Each row was made from one walk, in order. Every step used is in the known rows, and no mark comes twice. Write each row's walk.
In the rows, zero is written as 128.
Known rows
korov-poso-kodeg-gotorut: [100  70 100 173 146 148 117 145 143  92 141 116 134 131 118 222 156 141
 171 121  95 165 141 128  92  98 170 177 123  96 152 145 195 155 135]
tago-korov-poso-kodeg-gotorut-vusab: [ 96  71 102 192 139 139  85 123 152  69 127 100 133 121 101 239 175 150
 164 125  92 176 157 100 106  97 141 186 132 154 163 134 181 149 133]
poso-kodeg-tate-korov-zino: [ 92  84 111 171 123 148 128 112 113 128 144 114 117 145 139 159 180 110
 170  87  72 117 127 119 105 139 126 165 182 110 125 131 193 149 137]
korov-poso: [138 120 107 186 141 138 109 134 131 120 114 112 134 122 141 131 192 120
 129 121 115 158 148 124  99 135 130 166 151 131 107 154 180 160 160]
zino-kodeg-gotorut-korov-poso: [117  88 116 210 160 159  87 134 131  68 111  97 135 120 126 174 200 147
 159 111 102 159 168 126 109 112 144 186 135 139 135 165 192 148 150]
kodeg-tago-vusab: [105 112 122 185 117 140 110 112 129 104 133 143 114 124 140 181 170 147
 165 138  99 180 105  96 110 118 119 141 134 158 111 116 163 154 106]
tago-vusab-gotorut-korov: [124 116 120 213 147 142 103 141 125  66 102 118 122 110 109 211 177 166
 172 108 118 156 140 107 118 124 102 152  89 172 141 127 163 157 134]
vusab-gotorut-korov: [126 119 108 202 160 140 103 149 117  70 103 104 116  97 117 202 168 151
 164  89 124 140 145 120 117 125 109 154  87 162 144 132 172 162 139]
fifan-tago-vusab-gotorut-korov-zino: [137  80 124 224 143 138 104 114 129  80 123 119 119 118 122 169 194 142
 182 105  94 156 151 112 138 155 107 160 130 151 137 159 193 190 166]
vusab-gotorut-korov-poso: [133 101 111 223 161 142 102 133 135  81  99 102 128 109 121 162 213 145
 142 107 113 158 168 121 102 125 122 177 123 150 128 159 189 167 164]
reroson-tago-vusab-gotorut-korov-zino: [139  83 124 227 149 138 110 117 128  86 136 118 111 110 109 166 200 147
 177 110  90 152 144 101 131 161 105 167 135 155 151 163 195 184 166]
vusab-tago-kodeg-tate: [ 81  97 118 163 132 175 127 109 114 130 163 122 140 125 144 187 129 134
 183  75 119 161 122  93 116  96  96 149 113 157  99 100 158 118 102]
zino-korov: [138 144 106 150 137 130 109 165 112  85 104 126 115 114 164 191 146 154
 162  92 141 119 140 124 139 136 128 162 130 159 142 147 140 118 130]
vusab-gotorut-korov-poso-kodeg: [124  84 102 184 163 153 106 146 171 105 122 110 146 124 113 213 154 138
 164 106 105 137 162 117 100 109 129 170 119 109 149 142 191 166 150]
vusab-tago-fifan: [132 123 128 176 171 144 158 138 107 154  87 121  88 138 131 172 149 167
 169 103 115 168 105 134  94 148 101 148 129 187 115 107 141 179 153]
poso-kodeg-tate: [ 80  94  88 128 128 160 117 133 129 130 164 115 147 128 149 210 102 108
 160  70 112 136 111 116 114  92 121 153 112 103 112 106 172 131  93]
tago-korov: [126 149 106 168 136 158 120 150 120  95 101 124 115 132 150 158 165 152
 159 105 114 143 137 118 103 130 129 152 132 153 133 119 136 116 129]
zino-kodeg-gotorut-vusab-tago: [108  76 114 182 157 134 111 101 125  97 155  87 112  71 113 243 140 149
 176 114 117 187 161  85 118  97 114 164 116 189 144 140 170 158 115]
gotorut-vusab-tago-kodeg-poso: [115 115 121 179 146 141 107 115 151 126 140 110 139  60 117 211 154 161
 176 142  99 169 149  92 114  81 128 145 136 174 146 112 175 148 129]
vusab-gotorut-korov-poso-kodeg-tago-fifan-tate: [115  75 103 203 134 176 108 111 115  99  91 104 117 130 147 172 152 158
 170  87 126 165 123 139 109  98 105 152 121 139 104 176 171 211 135]
tate-korov: [101 134 117 160 122 139 133 144  95 124  99 115 102 144 147 157 173 125
 153 108 104 104 123 127  81 127 125 143 165 141 110 119 152 131 122]
gotorut-vusab-tago-korov-zino-kodeg-tate-lura: [ 74  93 107 140 116 173 130 114  89 106 160  94 144 127 141 192 134 170
 187 104  88 147 115 109  90 101 135 163 155 146 112 123 164 123 117]
suzerit-tago-korov-poso-kodeg-tate: [ 78  83  90 155 137 169 131 116 133 114 140 109 138 127 149 198 139 127
 152  84 104 147 134 102 107  92 118 165 130 106 113 125 182 127  97]
zino-korov-poso: [141 119 110 186 145 134 106 143 131  92 100 117 128 121 153 155 198 148
 140 109 124 143 166 124 119 133 135 181 153 148 127 169 169 138 157]
suzerit-tago-kodeg-tate-korov: [ 64 109 124 168 116 168 148 117  88 120 109 118 109 154 148 171 168 136
 173  96  99 113 119 101  87 105 105 145 162 142  94 106 155 106  98]
gotorut-vusab-tago-reroson: [121 101 127 202 132 130 103 123 124 111 136 122 107 100 123 183 190 138
 149 102 119 182 113  78 100 139 104 160 140 181 127 118 138 162 121]
gotorut-vusab-tago-kodeg-tate: [ 77  89 118 169 130 170 115 101 120 122 163 116 142 122 134 200 135 135
 182  79 116 167 128  85 120  93  91 155 115 170 105  99 159 120 102]
vusab-tago-reroson: [126 113 127 192 134 136 120 134 117 123 137 131 104 106 136 165 183 136
 151  98 123 174 105  91  95 144 111 152 137 161 119 120 135 159 121]
vusab-tago: [130 117 109 166 154 132 135 122 114 133 143 103 105  74 140 179 139 132
 157  99 131 158 139 102 110 131  97 139 121 169 118 131 165 160 120]
fifan-tate-korov-zino-kodeg: [128  97 122 156 124 174 107 114 111 116 145 105 142 135 143 188 124 122
 195 115 105 138 152 116 126 109 143 159 163 115 122 170 158 146 144]

Which walk is each row?
[119 113 114 152 140 143 109 122 133 125 145 101 138  74 135 212 142 138
 173 143  81 147 151 120 117  77 174 156 161 122 149 143 182 148 134] -> tate-korov-zino-kodeg-poso
[ 97  71 101 180 147 156 120 145 146  82 133 118 131 138 120 224 165 154
 176 120  91 166 149 127  89  95 172 181 125 102 158 143 187 143 132] -> tago-korov-poso-kodeg-gotorut
[113  84 109 171 140 166 121 137 152 133 104 115 138 161 132 185 154 138
 165 110 100 126 142 130  83 107 127 164 159 104 121 145 173 167 146] -> tago-fifan-tate-korov-poso-kodeg
[106  70 118 178 150 163 124 120 116  78 156 109 121 117 123 232 146 158
 203 119  91 185 156 115 114  96 175 180 127 129 160 157 174 136 133] -> vusab-tago-korov-zino-kodeg-gotorut
[ 70 104 117 144 120 167 131 124  90 121 130 109 120 151 155 196 142 124
 170  88  99 115 128 120  92  82 134 156 153 133 101 117 147 106  95] -> zino-kodeg-tate-korov
[102 120 107 166  93 157 115 126  83 113  99 105 114 139 162 144 159 123
 155  99 124 107 124 129  94 112 108 133 164 132  90 158 149 150 110] -> fifan-tate-korov
[ 88  65 105 189 134 133  90 122 144  78 127  97 128 126 100 239 177 140
 162 126  88 162 153 103  98  96 140 183 143 150 156 135 186 154 131] -> tate-korov-poso-kodeg-gotorut-vusab
[108  88 127 191 136 153 100 121 123 102 149 133 106 122 144 173 184 128
 168 100  95 176 103  99 103 123 152 169 153 130 128 132 157 162 123] -> korov-zino-kodeg-tago-reroson
[133  99 131 190 122 139 105 148 123 107 119 145 117 140 163 146 170 125
 156  97 129 164 110 114 114 139 119 143 129 145  95 141 129 178 131] -> fifan-tago-reroson
[ 92  96 113 188 129 149 124 118 113 118 111 108 123 144 149 139 211 123
 133 101  94 137 148 124  81 109 130 174 171 132  96 143 178 136 133] -> kodeg-tate-korov-poso
[130 117 109 149 143 141 103 125 140 126 153 102 146  64 135 211 130 135
 170 143  89 159 148 119 127  82 173 155 149 120 151 145 184 155 138] -> korov-zino-kodeg-poso
[119 105 101 176 116 168 109 116  92 117  96 109 110 130 166 140 136 141
 162  90 135 160  96 143 114 115 102 135 133 142  86 166 155 200 124] -> kodeg-tago-fifan-tate
[105  71 122 213 137 134 148 107 146 100 125 138 114 125 107 240 188 168
 172 140  96 190 148  94  83  83 138 164 109 145 132 135 171 174 135] -> tate-korov-poso-kodeg-tago-vusab-gotorut
[ 75 103  93 126 112 164 134 143 102 126 149 106 153 143 147 171 133 151
 163 102  95 126  94 130  71 109 139 154 151 102  99 116 178 135 120] -> korov-poso-kodeg-tate-lura
[ 92  78 127 201 131 163 123 112 124 115 109 117 131 160 154 139 206 133
 155 102  98 140 162 120  89 100 122 170 166 142  86 148 173 141 139] -> fifan-tago-kodeg-tate-korov-poso
[102  81 119 196 142 146 102 136 145  93 130 139 105 125 147 185 200 142
 156  92 101 160 112 102  94 118 147 178 150 129 137 131 162 157 118] -> zino-korov-poso-kodeg-tago-reroson
[ 83 110 115 154 120 176 117 123 114 125 154 129 150 145 146 176 130 124
 178  80 117 153 111 105 116 101 108 149 117 139  97  97 155 112 109] -> tago-kodeg-tate
[104 105 119 192 131 139 104 134 117 104 133 137  95 117 150 155 197 127
 146  94 106 168  87 105  92 131 138 158 144 139 118 117 154 164 112] -> kodeg-tago-reroson
[128 105 111 170 154 142 103 123 142 106 146  98 142  56 122 232 141 149
 177 137  88 163 160 116 129  74 170 161 131 130 162 149 188 161 141] -> vusab-gotorut-korov-zino-kodeg-poso
[113  82 123 230 164 160  96 124 136  74 110 102 128 116 119 165 217 158
 166 108 102 163 170 114 103 120 123 182 135 159 134 155 196 150 153] -> vusab-tago-kodeg-gotorut-korov-poso
[ 95  61 103 185 155 155 127 134 147  85 139 113 124 123 118 232 165 160
 179 117  92 172 156 119  88  91 164 181 122 114 160 145 190 146 128] -> vusab-tago-korov-poso-kodeg-gotorut
[ 89  88 107 150 135 176 101 111 108 104 169 102 147 123 149 201 118 114
 180  71 103 150 132 113 138  95 129 167 124 124 116 132 172 124 108] -> gotorut-korov-zino-kodeg-tate
[ 67  93 129 169 117 170 135 120 100 119 117 125 119 167 159 169 160 133
 181  83 101 114 131 117  94  93 111 146 150 149  88 112 148 117 104] -> fifan-tago-kodeg-tate-korov
[111  75 129 209 133 138 147 100 130  97 137 136 112 123 110 240 178 166
 187 141  94 195 145  92  99  89 143 162 113 151 134 139 165 170 139] -> tate-korov-zino-kodeg-tago-vusab-gotorut
